Every row comes from one small tree of marks. The marks that hang from a mark follow it in brackets, in alphabetical order. Every link used is in the known rows. Which tree was each row made from?
In the rows, 128 means zero.
Known rows:
milom[bugoze[favid[piza zulab]] sosu[savi]]: [121 136 140 139 124 169  98 105 159 116 117 147 137 143 126 142 127  86
 121  59 134 101 113 131 138  96 126 112 153 102 136  37 121 127 133 125
 131 136 116 116 111 119 149]
milom[bugoze sosu[piza[favid] savi]]: [134 133 132 148 116 148 108 120 170 119 119 144 128 132 113 146 112 112
 113  77 117  98 103 124 126 100 139 120 134 145 164  75 128 122 123 119
  98 121 132  98 131 127 163]
milom[bugoze[savi sosu] favid]: [ 91 126 141 125 130 130 116 113 168 111 127 156 123 138 138 131 118 119
 125  92 155 132 117 122 149 103 139 140 127 134 169 117  44 140 125 134
 110 111 117 120 132 140 133]
bugoze[savi]: [117 129 125 120 123 130 131 118 125 123 141 137 135 128 131 121 114 124
 130  97 146 131 116 128 144 134 133 135 132 123 126 122  83 135 120 139
 112 116 125 137 135 136 130]
bugoze[favid[piza zulab] milom savi sosu]: [ 75 125 136 130 123 215 121  92 128 148 138 166 144 152 148  86  97  97
 148  19 212 131 130 123 154 133 111 138 147  90 135  86   4 149 127 153
 111 144 119 145  87 138 127]
zulab[favid[bugoze[sosu] milom[savi[piza]]]]: [ 84 144 129 138 123 151 107 113 149 128 109 143 150 133 133 145 129 191
 127  93 149 113 133 136 131 130 120 124 136 131 124 134 148 146 130 109
 118 138 127 102 129 141 128]
piza[favid[milom savi]]: [115 141 127 128 134 150 124 100 125 145 113 145 128 119 131 123 107 146
 127  90 161 116 100 135 136 122 119 128 137 140 132 115 135 144 126 107
 101 162 142  91 121 134 108]
favid[bugoze milom piza sosu zulab]: [ 89 154 126 140 125 134  86 111 109 119  89 146 155 145 146 148 104 138
 143 110 194 105 159 135 154 119 100 110 168  87  89  51 123 136 148 106
 166 143 136 110  96 147  90]
milom[favid[bugoze sosu]]: [116 131 131 138 121  96 109 130 151 108 100 142 129 142 144 158 122 143
 125 142 153 128 139 111 140 113 131 123 134 124 129 103  97 134 132 108
 132 123 131 102 118 142 111]
bugoze[piza sosu]: [112 125 134 124 128 173 137 131 132 143 124 138 131 148 143 119 120 120
 136 111 162 132 142 135 115 127 119 129 131 117 141 135  99 147 120 127
 146 113 124 160 118 135 138]
favid[piza[sosu] savi zulab]: [103 144 137 118 143 190 141 117 111 140 120 139 148 128 129 101  99 112
 135  96 169 113 141 143 135 136 113 117 159 114  99 106 145 146 128 114
 155 164 127 130 100 116 112]
sosu[piza savi[favid]]: [142 135 129 154 108 141 123 113 134 138 120 124 137 130 113 116 131 105
 132  75 120 110 120 128 116 140 129 121 142 136 134 112 133 115 125 127
  67 123 126 113 121 131 141]
bugoze[favid[savi] piza[sosu]]: [119 125 136 115 130 185 164 116 137 152 115 143 132 140 142 109 104 118
 131  67 155 136 120 125 119 132 117 117 139 109 128 119 112 142 107 121
 131 142 125 148 114 123 138]
favid[bugoze[piza] milom sosu zulab]: [ 90 145 124 140 119 122  95 112 122 128  86 155 149 146 142 156  99 150
 141  95 199 115 161 132 136 117 102 114 161  85  92  73 125 132 138 101
 172 129 129 114 108 156  84]
piza[sosu]: [121 132 132 123 131 142 144 139 117 131 133 128 134 126 126 117 112 155
 115 107 121 137 132 121 122 132 126 127 121 119 140 147 157 130 117 120
 152 137 133 136 125 123 127]
zulab[favid[bugoze sosu]]: [113 137 129 140 117 118 106 134 143 106 100 127 134 133 141 159 131 157
 122 106 133 114 141 125 132 139 118 123 137 126 100 108 117 132 128 111
 123 139 132 107 121 133 132]
zulab[favid]: [120 125 131 136 127 139 124 134 142 119 118 122 130 124 124 139 140 140
 120 103 119 118 125 135 128 140 126 134 125 138 111 146 125 130 124 123
 105 143 127 110 127 125 142]
zulab[favid[milom[bugoze] savi sosu]]: [ 80 159 134 136 128 121  96  98 165 114  91 133 129 123 143 159 131 139
 119  62 132 102 119 143 153 114 112 119 147 131 106  95 126 137 135 106
 120 151 128  98 119 132 113]
savi[piza sosu[milom[bugoze[favid[zulab]]]]]: [106 126 139 135 130 128 104 125 153 133 112 122 132 131 119 129 142 160
 147  79 153 115 124 116 122 117 114 116 146  90 119  93 108 142 122 115
 131 132 116 153 116 127 125]
piza[sosu[milom[favid[zulab] savi[bugoze]]]]: [ 98 131 134 131 139 124 131 121 162 137 135 144 147 130  99 116 111 165
  99 101 148 117 140 123 145 122 144 126 121 130 131 145 157 136 129 110
 130 134 124 102 124 133  96]
bugoze[favid milom piza sosu]: [ 94 117 135 133 120 189 134 111 147 161 126 154 128 155 150 107 113 120
 139  55 183 143 134 117 120 121 112 133 126  99 155 132  36 139 117 140
 122 129 120 152  99 134 136]
favid[bugoze[piza savi] milom]: [ 95 139 119 125 119 114 118 110 114 127 117 152 151 138 137 147  92 163
 137 109 193 129 123 135 136 121 117 122 145 107 114 115  83 129 119 120
 127 112 129 128 135 157 101]
milom[bugoze favid savi]: [103 120 132 126 136 103 122 112 203 118 124 147 119 127 118 146 142 130
 108 134 111 122 123 116 151  85 148 127 124 152 164 117 119 134 137 128
 108 115 117  88 143 128 142]
favid[bugoze[milom] sosu]: [ 95 145 124 138 113 100 102 120 132 125 118 141 139 137 147 148 106 160
 130 117 163 130 146 110 135 119 116 121 137 110 123 103  79 125 133 119
 143 134 134 121 111 136 101]
milom[sosu[favid[savi]]]: [132 142 133 134 125 132 117 117 151 128 125 143 144 133 137 141 113 111
 121  98 135 117 104 135 132 124 138 129 135 133 122 117 134 146 126 107
 137 125 130 128 108 113 147]
sosu[piza]: [128 123 126 140 121 145 134 129 137 132 121 130 133 134 119 120 118 109
 137 120 131 118 135 127 127 135 133 125 135 139 131 115 116 122 127 136
 106 115 129 128 123 133 138]
piza[favid sosu]: [135 121 132 122 132 161 149 142 117 137 127 135 127 122 124 115 105 167
 113  92 134 133 120 113 121 131 122 135 118 129 153 145 146 142 113 113
 117 159 145 114 126 123 143]
sosu[piza[favid] savi]: [139 124 122 148 112 174 128 113 137 142 124 135 125 131 107 121 114 101
 119  69 143 105 110 124 120 130 134 123 135 156 149 113 125 118 123 128
  60 137 139  98 126 137 138]
bugoze[favid[zulab] milom piza]: [102 111 129 135 122 169 128 109 145 157 116 158 132 142 131 114 110 115
 142  56 191 136 138 118 127 119 112 129 140  93 121 119  52 130 124 137
 118 141 116 129 101 134 123]
milom[savi]: [118 126 123 123 129 135 136 112 157 136 140 136 129 128 123 124 136 137
 117 126 112 122 132 125 140 119 138 126 126 143 139 121 156 137 133 131
 124 120 125 118 135 126 140]
sosu[favid]: [135 128 126 134 120 126 124 125 141 131 122 134 134 130 127 137 123 109
 122  98 138 126 117 123 130 131 130 134 129 134 129 145 118 129 131 125
  99 120 134 131 119 122 145]
sosu[favid[bugoze[piza] milom savi]]: [104 148 121 133 121 126 116  99 136 142 101 153 152 135 136 149  94 129
 131  96 191 117 114 138 127 123 118 117 152 129 110 129 114 132 128 103
 108 126 136 119 115 137 110]
sosu[favid[zulab] piza savi[milom]]: [114 125 125 162 109 176  99  97 145 150 126 141 149 134 108 119 102  62
 118   9 172 103 124 140 120 130 131 128 148 129 136 134 141 114 133 118
  72 125 128  99 100 140 108]
sosu[favid[bugoze piza savi zulab] milom]: [ 97 151 123 136 124 155 111  97 133 141 117 143 160 140 122 136 101 113
 129 101 200  97 132 146 137 142 122 115 163 144  75  88 110 135 139 106
  96 138 135 126  92 119  95]
savi[bugoze milom piza sosu]: [130 126 144 128 142  91  94 144 130 133 116 100 145 122 126 105 125 154
 150 115 166 125 120 123 110 121 111 121 139  55 134 165 120 146 108 105
 136 132 117 139 130 139 114]
piza[favid[zulab]]: [133 115 129 130 130 162 124 127 127 135 117 148 125 123 118 119 113 134
 133  90 159 119 130 120 128 131 122 135 135 129 126 109 123 140 128 118
 106 157 134  97 120 131 133]
favid[piza sosu[savi[bugoze]] zulab]: [128 151 134 136 125 151  93 110 129 122 107 126 144 141 125 125 118  74
 128  85 176  91 143 135 150 121 113 109 162  85  91  80 121 131 144 123
 132 144 125 121 110 137 114]
bugoze[milom[sosu[piza]]]: [105 131 130 148 118 129 115 127 146 134 133 143 142 136 125 126 106 136
 130 108 143 124 129 126 130 118 133 131 126 120 142 119  88 127 124 127
 138 117 126 124 106 127 132]
sosu[piza[favid] savi[bugoze milom]]: [139 126 129 146 121 158 106 113 141 144 123 126 138 128 105 107  99  91
 119  57 164 101 106 130 120 124 130 122 135 126 157 130 121 115 118 119
  52 139 134  82 132 147 119]
sosu[milom[bugoze favid[piza zulab] savi]]: [ 83 127 129 132 137 134 114 102 193 127 125 143 136 138 107 143 142 131
 112 127 152 105 139 137 160  95 138 121 140 149 123  89 114 141 144 122
 106 121 118 104 115 125 112]
sosu[favid[zulab] milom piza savi[bugoze]]: [123 145 122 162 109 149 100  98 152 145 123 137 156 138  83 123 102  75
 112  37 179  82 121 138 133 140 141 116 146 142 103 117 122 105 139 124
  58 113 130 111 112 140 104]
sosu[piza savi[bugoze favid[zulab]]]: [148 139 136 154 117 132 108 113 134 133 110 129 149 126  99 106 115  91
 140  69 146  93 128 127 123 142 129 119 154 112 114  99 129 109 130 127
  76 135 119  95 128 137 133]

Write each row's tree:
[131 125 141 137 136 130 117 137 155 108 115 137 138 146 137 142 132 126
 127 158 144 123 121 132 142 103 135 129 131 119 133 111 102 149 126 113
 140 120 124 115 105 120 143] | milom[favid[piza] sosu]
[ 96 141 133 136 135 159 126 132 120 122 109 123 147 128 128 130 124 167
 116  82 145 117 128 145 139 133 108 127 135 116 112 151 150 136 125 113
 124 155 137 113 110 126 127] | zulab[favid[milom piza[sosu]]]
[ 90 122 132 136 131 123 114 117 177 129 112 145 129 138 112 152 130 133
 122 115 171 120 139 135 137 100 132 126 136 135 115 110  88 131 130 116
 116 114 114 116 120 133  99] | sosu[milom[bugoze[piza] favid[zulab]]]
[135 148 133 138 114 103 114 130 140 134 103 107 140 133 137 140 153 165
 153 115 134 126 135 128 128 144 112 121 144 103  96 106 114 155 121 107
 101 129 127 155 108 119 139] | savi[favid[sosu[milom]] piza]
[136 135 137 156 120 133  95 108 136 142 116 124 154 127 105  98 110  91
 138  49 158 100 129 139 114 139 123 122 152  98 130 114 140 113 124 116
  77 135 117  84 120 144 111] | sosu[piza savi[bugoze favid[zulab] milom]]
[120 127 142 137 134  95 104 133 181  99 113 146 126 133 130 162 131 137
 117 141 114 126 114 122 137  85 143 131 124 128 159 102 107 135 127 113
 146 111 117  99 127 123 144] | milom[bugoze favid sosu]
[121 139 127 135 119 124 112 110 138 144 133 130 137 131 110 123 108 108
 118  87 176 116 117 129 123 110 124 119 133 104 127 160  86 111 123 131
  99 129 121 121 134 140 109] | sosu[savi[bugoze[milom piza]]]
[118 129 132 128 129 177 149 121 127 141 127 127 140 146 133 112 124 136
 122  87 144 127 124 128 136 134 119 117 133 115 126 101 115 135 121 129
 119 140 134 154 101 118 134] | bugoze[favid[piza[sosu[milom]]]]
[ 84 130 130 133 120 110  98 121 113 130 128 148 153 126 125 117  93 178
 155  83 207 128 135 107 127 129 112 128 153  79 111 124  51 140 118 120
 132 137 117 134 117 145 104] | favid[bugoze[milom savi[piza sosu]] zulab]
[113 140 131 146 116 128 106  98 156 141 121 130 136 133 106 142 138 126
 123  60 149 107 130 141 119 117 122 118 148 127 112  96 126 120 126 112
  94 125 116 125 122 126 108] | sosu[milom[bugoze[piza]] savi[favid[zulab]]]
[124 143 125 146 119 128  94 110 120 125 116 154 142 131 127 155 101 171
 112  90 157 108 101 125 125 109 125 123 132 125 145  94 153 127 123  95
 116 149 143  75 127 142 112] | piza[favid[bugoze milom[sosu[savi]]]]
[108 126 141 132 135 113 104 121 205 110 109 157 137 130 113 155 136 144
 129 127 127 114 131 121 145  82 145 125 139 120 141  93 134 154 134 109
 145 118 105  95 130 122 155] | milom[bugoze favid[zulab] savi[piza] sosu]
[ 96 145 128 147 120 148  90 109 118 126 127 151 159 141 125 138  97 132
 127 103 188 106 140 131 132 113 116 117 155  99 113  81 100 124 134 114
 144 146 124 106  98 129  99] | favid[bugoze[milom[sosu[savi]]] piza zulab]
[114 122 131 134 119 153 109  98 159 142 126 130 126 137 132 135 127  89
 115  42 146 124 108 136 118  96 120 117 137 104 157 116 113 118 117 124
  93 127 118 119 129 137 116] | sosu[savi[milom[bugoze[favid piza]]]]
[ 90 147 136 124 130 122 100 100 162 130 114 128 127 129 154 137 119 107
 126  82 141 121 128 141 140 108 116 118 147 114 134  91 120 141 128 107
 140 138 124 121 112 127 104] | favid[savi[milom[bugoze]] sosu]
[123 153 128 147 125 143  85  94 127 135 109 140 159 133 108 127 104  77
 118  49 197  89 112 144 146 117 117 116 158 100 104 122 136 116 147 118
  90 140 132  99 111 141 106] | sosu[favid[milom piza zulab] savi[bugoze]]
[ 93 149 136 129 145 137 112 101 119 135 114 124 141 131 143 112 120 142
 137 107 171 109 113 145 141 114 105 115 158 100 116 111 134 148 129 106
 151 147 133 132 101 133 101] | favid[milom piza savi[sosu]]
[151 131 128 143 118 154 120 119 139 137 119 130 132 127  99 115 103  92
 120  82 154  96 106 120 125 129 137 119 135 139 142 117 115 112 124 131
  52 136 137  91 141 144 140] | sosu[piza[favid] savi[bugoze]]
[124 127 137 134 128 106 111 131 145 134 112 129 149 122 123 115 139 194
 154 119 140 117 141 106 116 131 117 121 155  92 118 106 154 157 123 102
 129 136 117 120 125 127 148] | milom[savi[favid[bugoze zulab] piza sosu]]
[102 123 128 161 115 149  95 104 143 132 119 145 145 138 114 129 103  97
 121  66 177 110 134 134 117 116 134 121 146 133 144 118 126 111 128 108
  85 129 122  73 111 155  77] | sosu[piza savi[milom[favid[bugoze zulab]]]]
[135 125 130 120 133 130 131 111 169 135 127 136 133 133 119 111 130 117
 123 109 121 116 119 114 146 121 139 120 128 117 139 104 128 129 133 141
 106 128 120 108 145 133 152] | milom[savi[bugoze[favid]]]
[111 131 143 138 135  82 104 128 145 129  99 123 131 127 134 128 141 185
 144  90 137 127 120 121 119 104 102 128 144  78 143 117 121 138 119 103
 146 123 123 132 122 134 135] | savi[favid[milom[bugoze[piza]]] sosu]
[113 134 128 130 131 145 113 128 109 121 111 142 150 138 128 131 108 127
 145 145 178 111 153 132 130 131 114 116 159 111  96  77 111 130 137 121
 136 141 127 116 113 131 117] | favid[bugoze piza zulab]
[111 131 135 124 139 178 135 135 109 130 121 135 147 132 124 106 108 129
 131 104 160 121 151 133 132 132 113 124 147 100 112 118 143 138 129 122
 157 151 129 136 104 120 127] | favid[piza[sosu] zulab]
[ 97 139 132 143 119 136  79  97 149 126 118 135 131 132 132 139 120  92
 116  36 152 109 141 137 136 104 116 118 150  97 130  88 143 125 139 110
 140 140 122 106 111 141  87] | favid[sosu[savi[milom[bugoze]]] zulab]
[137 136 133 145 118 138 109 105 124 135 124 130 136 123 116 120 134 115
 129  61 132 113 125 131 119 133 122 127 145 115 118 111 153 125 130 117
 101 148 120 102 119 129 119] | sosu[savi[favid[zulab]]]
[ 93 137 135 135 138 140 112 103 132 143 130 131 135 127 121 110 118 144
 132  83 167 104 131 137 127 134 122 122 150 118  99 103 140 145 129 102
 154 145 121 132 100 130  78] | favid[savi[sosu[milom]] zulab]
[ 88 156 130 126 136 119 109  91 144 132 112 141 131 120 134 139 114 133
 126 103 143 113 109 144 144 104 121 116 145 131 130  98 135 124 136 115
 132 142 125 107 130 133  99] | favid[milom[bugoze] savi]
[105 138 135 129 128 145  99 103 157 142 109 139 144 119 126 130 112  93
 144  60 174 116 120 140 126 120 117 125 157 113 118 128 114 144 128 106
  97 144 118 121 109 118 120] | sosu[favid[savi[milom[bugoze] piza] zulab]]
[139 129 130 149 115 137 119 136 157 126 119 143 147 141 123 138 112 106
 127 100 130 113 119 127 128 129 141 131 132 132 137 113 124 134 127 120
 121  98 132 129 108 121 167] | milom[sosu[favid piza]]
[100 136 134 126 122 135 137 121 117 138 141 136 151 127 134  97 107 158
 138  68 166 143 120 122 144 137 112 139 138  95 134 144  45 145 110 134
  98 141 128 145 107 122 140] | bugoze[milom savi[favid[piza[sosu]]]]
[ 92 138 129 135 121 127 105 114 162 129 105 139 131 142 126 154 125 128
 129  88 165 111 159 138 141 114 117 118 149 111  97  73 105 137 137 115
 155 115 123 143 110 134 105] | favid[sosu[milom[bugoze[piza]]] zulab]
[144 140 132 139 120 144 119 114 123 131 124 115 139 131 127 121 145 111
 130  96 131 115 116 137 125 129 119 121 146 116 124 114 133 129 127 123
  82 141 129 123 117 121 138] | sosu[savi[favid[piza]]]
[ 99 141 126 163 106 200 108  93 146 154 135 147 147 151 109 119 106  80
 115  12 176  96 133 142 125 144 137 125 141 157 129 114 123 124 140 121
  83 114 132 136  92 139 108] | bugoze[sosu[favid[zulab] milom piza savi]]
[112 133 134 133 119 121 116 125 165 106 129 148 141 134 125 139 106 115
 132 102 123 114 114 129 144 112 142 127 138 126 145  74  79 130 118 136
 131  92 120 132 133 132 164] | milom[bugoze[savi] sosu[piza]]
[113 121 117 141 118 162 143 109 171 151 134 138 132 136 100 119 121 145
 115  98 138 105 125 128 139 134 143 125 125 176 139 103 132 139 129 127
  64 116 140 110 122 130 136] | sosu[milom[savi] piza[favid]]
[113 139 118 155 107 158 121 102 140 144 139 124 138 139 101 130 124 108
 111  75 141 100 123 143 127 135 140 114 134 162 122 113 137 108 130 127
  78 111 133 128 117 137  97] | sosu[milom piza savi]
[104 134 133 139 124 152 115 133 130 117 117 135 140 135 138 140 123 161
 123 105 142 117 138 129 117 145 122 131 130 139 123 128 110 131 124 117
 122 141 128 111 124 134 132] | zulab[favid[bugoze[sosu]]]
[ 88 121 133 145 129 124 107 108 183 133 137 168 139 134 119 130 116 152
 115  99 151 125 136 119 149  94 143 139 123 122 149 127 106 145 134 115
 148 133 115  84 105 129 116] | bugoze[milom[favid[zulab] savi sosu]]
[109 138 139 130 139 130 109 116 149 130 117 116 141 118 127 121 120 121
 122  90 147 109 113 149 126 139 123 128 136 121 107 151 124 132 117 109
  98 157 120  89 128 130 112] | zulab[favid[savi[bugoze milom]]]
[128 131 141 128 131 144 115 126 166 112 112 138 132 145 143 144 134 111
 131 114 116 117 114 126 141 100 125 119 140 105 144  52  94 135 125 132
 139 124 121 135 117 112 174] | milom[bugoze[favid[piza]] sosu]
[105 125 136 145 130 105  99 134 139 127 109 126 141 134 116 137 129 189
 145 129 183 119 136 114 116 122 122 122 144 105 106 126 112 146 121  94
 133 130 120 132 109 139  93] | savi[piza sosu[milom[favid[bugoze zulab]]]]
[117 127 133 120 126 129 137 139 157 131 114 138 131 131 123 141 110 128
 117  93 139 134 128 121 122 109 122 125 131 117 147 148 110 127 119 123
 127 112 128 148 130 120 159] | milom[bugoze[piza[sosu[favid]]]]
[105 132 139 119 133 129 118 140 138 134 122 115 140 120 129 129 117 156
 133  98 135 141 129 129 112 111 113 121 131  94 156 156 144 137 109 109
 135 139 122 138 130 122 126] | savi[milom[bugoze] piza[sosu]]
[124 144 137 129 137 164 120 123 107 131 124 129 152 131 109 103 102 107
 118  84 168 104 138 134 133 128 117 114 150  97 110 121 150 123 130 122
 136 156 127 118 116 130 117] | favid[piza[sosu[savi[bugoze]]] zulab]
[ 91 131 132 140 138 140 112 117 153 124 116 122 141 130 127 128 149 168
 115  89 136 105 122 140 147 117 114 126 140 115 119 135 149 149 132 114
 122 138 131 108 115 132 135] | zulab[favid[milom[savi[sosu]] piza]]
[ 87 123 130 130 124 108 113 117 129 133 152 138 132 125 130 105 108 158
 131  69 171 137 111 112 139 120 122 140 129  95 145 153  46 139 115 134
 129 125 124 141 117 141 112] | bugoze[milom savi[sosu]]
[ 98 124 132 138 131 127 121 120 149 130 124 138 133 137 130 126 126 129
 129 132 173 135 125 123 145 104 123 134 128 126 138 149  51 133 131 130
 103 139 126 113 103 127 113] | bugoze[milom[favid[piza]]]
[116 116 126 130 124 112 125 125 167 139 126 139 140 138 125 131 124 158
 118 109 148 119 128 110 123 112 132 124 137 118 140 138 127 146 125 112
 130 103 129 135 128 133 151] | milom[savi[sosu[favid[bugoze[piza]]]]]
[104 131 125 125 128 141 120 110 178 143 126 142 132 124 102 140 135 162
 126 101 142 106 129 128 139 112 132 121 137 147 125  93 134 146 133 118
  89 133 125 116 133 120 133] | sosu[milom[bugoze savi[piza[favid[zulab]]]]]
[109 128 143 130 129 109  99 127 173 100 111 159 140 129 123 152 116 130
 143 105 158 123 117 124 149  95 138 132 143 104 128  93  71 150 121 116
 132 116 106 112 126 132 144] | milom[bugoze[savi[piza]] favid[zulab] sosu]
